Each row comes from the steps of one path. Every step used is in the known rows, and no mark comes twice. Write the path behind each row, first mark first.
(in the rows, 128 means zero)
Known rows
vibob -> difu -> bosu -> bekek: [146  81 119 157 146 102 146 115 115 146 198 101 126  51 102 165 103 136
 143 188 141  50 119 139 142 143 150  90  84 119 110  78 147]
dero -> temat: [104 140 181 142 174 100 110 136 120  71 149  80 141 102 109 106 138 112
 105 126 125  46 120 122 160 129 110 122 103 117 131 109 143]
dero -> temat -> bosu -> difu -> vorig: [123 115 178 181 171  82 168 156 125  37 184 102 124 122 120 113 149  98
 113 137 118  45 104 106 172 118 106  93  98 195 143 114 158]
megu -> dero: [119 102 160 117 154 119  91 145  88 116 137 143 127 122  99 108  99 124
 124 127 113 113 163 106 187 137 111 126 142 145 129 123 170]
nugi -> bekek -> vorig -> difu: [129 147 132 120 141 123 130 182 141 101  91 166 129 150 102  76 123 122
 110 122 126  91 103 135 118 152 119 130 179 122 142 188 126]
megu -> dero -> temat -> nugi -> bekek: [115 108 227 126 184  98 125 109 120  47 123 152 113 132  88  63 150 109
  96 122 131  93 139  96 194 134  85 107 139 155 133 132 133]
dero -> temat -> nugi -> bekek -> vorig -> difu: [122 171 182 148 180  88 162 156 154  51  89 150 125 153  84  57 167 127
  90 126 125  51  83 129 123 156  89 120 148 139 154 160 137]
difu -> vibob: [139 142 160 109 153 143 107 138 111 109 115 110 122 112 138 109 130 123
 105 153 139  72 141 141 185 141 142 137 143 143 113 121 159]
vorig -> difu -> bosu -> bekek: [135  95 138 132 149  97 146 156 127 165 161 127 132  79  90 120 110 144
 106 107 131  55 110 170 144 154 159 104  93 153 142 141 167]
nugi -> bekek -> bosu -> difu: [122 134 173 147 145 117 155 160 128  77 105 161 153 117 119 132 145 101
 111 124 174  86 115 142 178 101 126  91 204 137 129 144 149]
vibob -> difu -> vorig: [142 120 111 184 158 103 138 133  98 100 175 104 133 138 131 150 100 114
 130 202 118  51 107 116 125 147 104 103 151 129 132 100 112]
bosu -> difu: [125 110 141 148 152 124 169 163 124 115 150 131 146 118 122 132 116 127
  99 117 138  82 137 146 179 125 140 106 133 131 121 130 165]
dero -> temat -> nugi -> bekek -> bosu: [116 167 225 149 189  75 153 109 133  37  97 132 146 116  94 105 193  97
 105 152 161  47  87 135 168 115  78  95 175 149 141 112 145]
megu -> dero -> temat: [ 97 120 194 136 171 102  68 142  98  65 153 110 122 106  90  94 118 123
 109 115 113  75 152  86 185 136  97 129 108 133 137 107 169]
bekek -> bosu -> difu: [123 153 156 161 154 104 155 171 114  98 123 138 160 109 109 160 137 125
 113 134 157  68 117 147 174 115 123  99 179 140 131 110 196]
bekek -> vorig -> difu: [130 166 115 139 150 108 134 194 124 123 104 140 137 141  95 104 116 144
 114 132 108  73 106 141 115 163 115 138 145 125 146 154 174]
vorig -> bekek: [113 124 149 112 170 142 135 154 106 134 127 115 118 113 119 128 117 106
  94 129 111  92 151 164 202 150 137 127 101 141 103 119 164]
difu -> vorig -> bekek: [124 127 134 148 174 120 137 153  86 116 152 121 124 152 131 124 112  94
  89 142 101  65 129 151 180 160 120 127 111 170 117 128 134]
bosu -> difu -> vibob: [141 129 156 131 148 147 145 160 125 105 124 125 123 116 141 118 125 136
  87 132 151  72 149 141 203 133 160 123 147 145 110 128 178]
megu -> dero -> temat -> bosu -> bekek -> vinudu: [127  76 208 124 151 106  79 133 131  67 116 111 106  37  60 120 143 136
 126 131 112 116 134  96 212 150  95  94  79 162 115  70 169]
bosu -> bekek -> vorig: [150 115  89 127 134 123 124 163 110 117 124 133 135 102  99 113 118 131
 145 178 124  79 114 128 130 146 118 129  87 121 110  93 145]
bekek -> nugi: [124 141 160  89 158 131 150 140  98 111 119 115 128  92 120 145 117 129
 122 119 128  86 132 143 173 163 127 151 177 102 118  95 142]
temat -> dero: [168  98 139 152 172  94 119 138 117 115 110 142 167 106 134 112 111 135
 105 126 125  88 132 146 158 133 115 126 143 141 128 127 158]
bosu -> difu -> romo: [150  90 153 154 163 141 180 161 122 128 159 135 157 114 157 134 123 137
  89 102 139  89 108 127 164 121 127 122 140 175 109 115 200]
dero -> temat -> nugi -> bekek: [118 125 211 134 186  98 164 102 142  55 121 123 134 133 106  78 172 100
  92 133 143  63 105 133 170 129  98 104 135 141 128 129 111]
nugi -> bekek: [125 103 165 107 147 132 135 128 125 102 118 137 135 126 123  94 129  93
 114 126 144 101 128 138 166 120 129 110 163 121 117 155  97]
megu -> dero -> temat -> bosu -> bekek: [127  63 191 114 160 103  74 138 120  68 152 118  79  57  78  88 138 105
 149 152 113 109 145  81 207 121 104 101  53 171 131  80 183]
megu -> dero -> temat -> nugi -> bekek -> bosu: [113 148 240 145 187  76 110 117 111  30  99 156 125 120  78  91 169 107
 109 145 148  79 119  99 191 122  65 101 182 167 147 115 167]
dero -> megu: [137 146 154 123 163  90 124 135 132 130 140 161 114 121 128 141 124 102
 118 123 123  85 132 130 147 120 129 142  89 129  98  92 124]
difu -> romo: [152 100 155 132 168 134 144 137 110 137 148 119 156 112 154 123 127 124
 104 124 128  88 102 123 145 132 109 137 137 170 108 109 182]
vibob -> difu: [136 116 124 151 154 122 134 131 119 120 151 104 123 100 117 155 106 123
 134 186 129  79 129 129 147 138 120 104 141  98 118  92 142]

Which path is each row?
[131 137 132 118 138 127 129 152 119  87 108 150 142 141 117  91 129 106
 132 153 132  90 114 120 124 133 108 133 158 119 113 151 107]
nugi -> bekek -> vorig
[136  85 138 129 146 100 143 124 108 151 177 110 143  69 105 138 117 129
 125 136 138  56 121 157 156 137 148 108  78 151 111 107 148]
difu -> bosu -> bekek
[130 153 139 193 157  85 163 175  90  76 144 141 166 145 121 154 130 114
 109 149 147  43  97 135 151 125 106  98 186 171 147 117 166]
bekek -> bosu -> difu -> vorig
[161 143 105 118 136 140  99 194 133 122  81 140  95 104 109  84 122 153
 112 161 129  68 114 140 146 171 144 138 120 138 130 126 177]
bosu -> bekek -> vorig -> difu -> vibob
[137 172 169 144 152 125 133 171 115  86 101 134 135 101 131 147 146 131
 101 148 169  61 129 147 197 121 140 115 191 157 125 108 210]
bekek -> bosu -> difu -> vibob
[125 174 175 136 164 149 127 184 112  96  98 135 108  97 134 152 142 122
  77 141 153  70 152 165 242 137 157 120 157 165 107 105 227]
vorig -> bekek -> bosu -> difu -> vibob
[114 166 164 128 171 118 117 161  97 117 106 129 134 100 109 156 136 103
 106 147 128  78 132 165 199 135 117 119 146 148 116 103 195]
vorig -> bekek -> bosu
[153  85 156  68 147 135 156 138 120 118 125 124  83  42 108 140 139 114
 159 156 126 118 127 136 196 149 133 124 119 142 110  66 154]
temat -> bosu -> bekek -> nugi
[130 123 112 172 173 126 133 147  93 116 167 107 108 133 131 155  94 102
 108 194 101  64 130 135 164 166 116 110 116 138 112  98 132]
vibob -> difu -> vorig -> bekek
[123 115 180 115 136 134 139 125 138  98  86 135 166 112 103 130 132 126
  90 108 140 109 114 152 169 147 118 102 191 113 101 147  86]
nugi -> bekek -> vinudu
[111 118 182 170 187 106 164 171 119  47 183 103  99 117 123 118 144  86
  91 130 104  54 123 127 210 133 120 100  67 206 123 111 175]
dero -> temat -> bosu -> difu -> vorig -> bekek
[135 153 188 127 142 136 131 160 130  65  85 159 128 110 139 120 156 109
  96 141 186  80 127 140 200 108 146 107 218 148 121 139 162]
nugi -> bekek -> bosu -> difu -> vibob
[159 109 112 114 138 115 137 191 142 125 103 152  97  88  84  97 136 128
 151 168 110 104  99 133 135 151 121 109  90 168 139 124 186]
temat -> bosu -> bekek -> vorig -> difu
[128 144 129 140 176 136 147 151  82 106 152 106  89 109 135 178  91 117
 112 174 103  66 132 135 177 193 125 141 159 112 108  72 126]
vibob -> difu -> vorig -> bekek -> nugi
[138 151 161 112 156 137 107 169 132 124  94 126 111 122 124  96 124 137
  83 122 130  76 133 154 177 159 148 132 163 147 144 154 177]
vorig -> difu -> vibob
[155  79 159 110 134 129 148 131 142 124 100 120 126  49  85 151 147 132
 130 153 126 125 110 152 189 145 121  86 107 158  99  86 145]
temat -> bosu -> bekek -> vinudu
[119 131 146 180 158 132 177 175 111 102 126 127 153 138 115 168 109 139
  54 105 111  73 123 169 199 177 129 103 143 165  98 127 142]
bosu -> difu -> vorig -> bekek -> vinudu
[127  81 206  81 165 116  89 142 106  60 139 119  65  31  84 110 134 121
 154 132 113 110 149  77 219 154 112 133  93 146 125  49 175]
megu -> dero -> temat -> bosu -> bekek -> nugi
[123 143 179 119 149 110 123 136 116  83  94 149 149 116 113 125 148  90
 126 146 163  90 109 142 159 111 109 106 207 132 131 136 128]
nugi -> bekek -> bosu
[121 174 128 147 152  84 148 178 116 137 148 130 156 126  91 123 111 156
 115 117 113  35 101 151  98 168 129 140 130 154 143 162 185]
bekek -> vorig -> difu -> bosu
[174 105 104 140 151 132 131 192 129 146 114 152 133 104 123  96 119 153
 113 133 116  85  75 123 104 166 113 139 111 165 128 114 200]
bosu -> bekek -> vorig -> difu -> romo
[119 147 145 111 178 133 153 157  73 107 137 118 109 127 137 146 109 110
  96 127  98  69 133 150 191 191 127 156 152 143 110  99 125]
difu -> vorig -> bekek -> nugi
[129 137 131 184 163 127 140 140 105 110 131 101 131 116 112 191  98 136
  86 174 101  70 117 151 170 191 107 103 148 127  97  91 118]
vibob -> difu -> vorig -> bekek -> vinudu
[146 124  92 132 138 119 122 193 128 134 106 146 117 109  88  99 112 147
 125 145 114  79 100 141 120 165 128 123 107 124 140 129 166]
bosu -> bekek -> vorig -> difu
[152 115  84 165 137 100 140 139 108 132 189 113 130  66  97 161 100 149
 163 213 130  39 106 122 104 153 131 111  78 115 103  72 158]
vibob -> difu -> bosu -> bekek -> vorig
[185  88 122 123 151 128 147 192 144 139 121 159 106  83 120 101 145 137
 138 154 110 111  76 113 120 151 107 128  93 206 127 107 221]
temat -> bosu -> bekek -> vorig -> difu -> romo
[148 141 170 186 170  84 215 138 111  59 116 180 154 172 118 123 168 104
  97 158 163  59  81 145 162 121  92  79 218 195 140 138 132]
temat -> nugi -> bekek -> bosu -> difu -> vorig
[119 115 131 171 170 127 173 180  97 105 165 133 127 154 136 132 106 104
  74 122 111  66 135 155 197 152 139 111 115 173 115 136 153]
bosu -> difu -> vorig -> bekek
[136 100 152 140 136 104 152 118 119 145 142 104 173  55  82 169 121 159
 105 114 136  62 106 171 159 161 141 101 107 140  95 100 136]
difu -> bosu -> bekek -> vinudu
[132 112 126 179 156 107 176 164 100  95 168 130 154 157 131 127 111 118
  96 130 128  53 114 135 156 135 126 106 147 161 132 133 135]
bosu -> difu -> vorig
[140 116 144 133 153  97 111 156 133  60 142 103 106  65  85  97 158 110
 159 186 115  66 100  99 145 129  98 115  41 153 119  71 166]
dero -> temat -> bosu -> bekek -> vorig
[120 167 148 162 175 100 124 162  74 100 128 128 140 140 119 152 131  94
 102 162 117  50 111 156 177 151 100 122 151 179 130 107 166]
difu -> vorig -> bekek -> bosu
